Each row was made from one walk, in order. Every step used is in the known rows, and no mark comes twice. Write each row's walk.
(in the rows, 128 means zero)
Known rows:
G/P/M: [110 125 151 185 110 106 135 166 130 113 115 135 140 124 135  78 196 139
 107  98 146 137 115 145]
S/P: [142 153 130 108 109 107 124 116  92 118 131 145 138 140  75 114 111 104
 117  97 130 118 158 135]
P/G/R: [140 132 134 128 134 130 108  92 123 143 127 126  55 146 131 119 155 123
 138 145 155 156 118 143]
R/G/P: [135  97 159 142 130  81 117 145 105 115 150 134 101 153 134  98 161 160
  94 113 139 136  85 125]
E/G/R/S: [159 111 112 173 159 108 100 132  95  93 175 131  89  95 151  94 171  95
 114 153 124 117  90 135]
M/E: [142 135 137 134  91 105  99 113 138 119 192  86 132 119 123 127  97 137
 126 134 138 122 147 111]
S/E/M/R/G: [205 117 165 106 132  42 113 145  78 146 198 116 103 102 133 101 156 111
 119 127 150 110 133  81]
S/P/M: [119 166 123 128  82 107 130 130 112 119 137 128 136 112  67  87 123  87
  98 103 131 124 146 120]
S/R: [163 146 132 134 174 101 147 142 114 139 162 136 103 105 112 116 130 118
 144 126 142 156 175 139]
P/M/E/G: [115 155 117 175  66  92 109 147 164 110 204  77 134  82 125  89 132  96
 106 143 132 127 100 101]
S/E: [144 126 121 109 130  92 147 103 118 145 167 121 131 111 135 123 148 122
 133 121 148 141 140 102]
R/G: [134 111 136 114 126 100 121 125 118 133 163 115  88 135 121 115 114 135
  92 141 127 132  84 103]
P/M/E: [111 153 124 161  62 106 115 133 163 127 185  74 132  89 117  89 117 113
 102 137 139 132 130  95]
G/R/S: [158  98 125 160 158 133 107 107  86 115 155 131  72 102 145  97 151 119
 100 145 136 122 135 130]
R/S/P/M/E/G: [180 146 121 188 107 116 126 162  98 114 214 126 124 114 113  72 135  83
  80 139 162 124 142 114]
G/P: [133 113 156 162 137 106 125 150 111 106 111 151 143 151 142 103 187 154
 128  94 145 131 127 154]
P/G/R/S/E: [181 118 132 146 155 130 125  96 103 157 170 137  52 139 152 106 172 120
 121 152 185 166 130 126]
R/G/P/M: [119 110 153 163 109  80 122 154 122 120 154 121 100 133 130  75 173 145
  80 117 143 138  73 116]
R/S/P: [188 124 129 156 143 143 139 144  77 128 163 160 122 143 113 101 127 108
  92 123 159 130 163 130]
P/M: [ 98 146 119 157  92 127 139 149 154 134 133 107 128  93 121  94 141 104
 103 133 129 136 112 114]
P/M/R: [136 148 149 160  91 100 136 174 149 134 155  89 112  87 134  68 146 109
 100 149 115 143 129 131]
R/G/P/M/E: [127 113 157 162  91  69 108 146 129 116 188 101 104 130 129  76 156 147
  79 120 146 135  84 109]
M/E/S: [170 130 155 150 118  94  77  92 115  99 193 122 123 115 117 127 100 131
 131 143 125 110 155  84]

Which walk is each row?
[143 108 169 173 107  59  93 136 109 102 186 123  94 126 125  78 158 144
  79 129 141 127  87  91]  R/G/P/M/E/S
[206 110 177 123 137  34 112 155  66 135 194 126 112 112 139  87 186 125
 119 113 158 110 131  99]  S/E/M/R/G/P
[154 149 148 170 105  68 104 124 130 119 222 100  86  77 101  81 115 104
  95 152 137 137 133  70]  P/M/E/S/R/G
[185 151 157 127 148 111  97  93  76 115 128 192  98 151  81 120 132  99
 132 132 142 127 154 108]  E/S/P/G
[170  93 119 147 161 110 118  90  81 120 181 127  76  95 149  94 161 115
 102 138 151 131 142 112]  G/R/S/E
[139 128 127 157 125  61 143 142 122 110 182 129 143  98 149  84 212 108
 127 113 152 140  98 115]  S/E/G/P/M
[196  97 127 187 172 103 151 158  88 122 204 151 128 123 174  90 201 121
 108 133 176 144 121 122]  R/S/E/G/P
[166 118 174 210 128  98 137 203 116 116 149 128 121 121 160  48 206 140
  92 122 147 148 137 156]  G/P/M/R/S
[198 116 173 159 203  63 107 120  69 103 170 185  76 119 109 101 156 130
 123 137 135 136 143 101]  E/S/R/G/P
[198 124 176 161 151  49  82 110  92  98 225 134  90 117 111 103 126 144
 124 135 143 130 161  92]  M/E/S/R/G/P
[149 131 106 177 132  94 103 136  93  88 180 131  88  87 122  70 173  70
  99 139 128 112  93 130]  E/G/R/S/P/M
[136 137 153 153  89  81 132 174 145 140 175  81  88  93 130  61 139 114
  80 157 114 142 101 114]  P/M/R/G
[140 131 126 149 101  73  71 100 124  84 215  80 107  93 130 108 127 108
 130 142 120 107 111 116]  M/E/G/R
[158 164 141 109 112 120 127 117 101 141 129 151 105 169  80 119 126 105
 128 112 162 147 153 144]  S/P/G
[176 106 192 144 132  58 117 174 101 117 169 111  86 141 145  74 161 156
  97 138 119 141 115 147]  M/R/G/P
[214 106 135 158 160 120 135 154  72 149 196 149 121 115 153 111 164 109
 108 134 186 116 146  86]  R/S/E/M
[118 134 133 193 120  87 123 181 130  89 146 133 142 113 146  78 208 110
 121 116 132 130  75 146]  E/G/P/M
[152 158 136 108 117 108 107  88  86 128 128 145  80 148  77 104 134 102
 125 111 151 138 151 146]  S/P/G/R
[130 171 128 135  57  91 112 119 119 115 174 101 136 104  67  86 103  92
  96 106 137 121 159 112]  S/P/M/E
[199 118 144 147 156 120 110 110  81 156 166 143  52 133 147 108 179 108
 125 144 194 140 130 115]  P/G/R/S/E/M
[171 113 174 199 126  81 150 186 109 123 172 125 124 110 164  45 214 138
  94 120 156 153 143 143]  G/P/M/R/S/E
[187  96 131 150 161 102 101 105  60 125 180 137  80  90 145  95 172 103
 105 133 161 108 140 101]  G/R/S/E/M
[133 134 118 195  85  98  98 139 142 105 219  78 102  69 137  70 146  90
  93 153 141 125 103 101]  P/M/E/G/R/S
[136 126 174 188 112  87 130 188 125 113 133 120 130 119 147  57 200 141
 106 111 134 143 130 156]  G/P/M/R
[176 116 174 123 124  72 117 161 111 135 179  94  79 123 138  86 125 139
  99 158 110 138 116 133]  M/R/G
[170 118 137 157 153 146 116 109 108 149 149 139  48 145 150 106 165 122
 120 154 175 161 122 139]  P/G/R/S
[230 117 177 165 151 107  98 199  66 138 167 139 108 117 146  96 152 108
 113 144 150  89 151 118]  E/M/R/S
[173 145 152 130 145  97  93  92  65  92 131 188 118 131  76 117 121 100
 124 119 116 106 159 100]  E/S/P
[133 150 142 173  82  98  98 118 143 112 184 103 121  85 112  93 120 109
 105 148 129 123 134  79]  P/M/E/S
[148 130 145 173 104  69  88 143 128  85 203 102 143 125 143 106 156 132
 133 120 138 118 110 129]  M/E/G/P
[211 111 164 170 153 119 136 182 102 136 180 118 102 124 160  81 144 133
 102 165 133 142 160 148]  M/R/S
[151 121 119 161 128 120 107 109  77 109 160 134  78  93 107  72 147  92
  79 129 139 121 147 124]  G/R/S/P/M
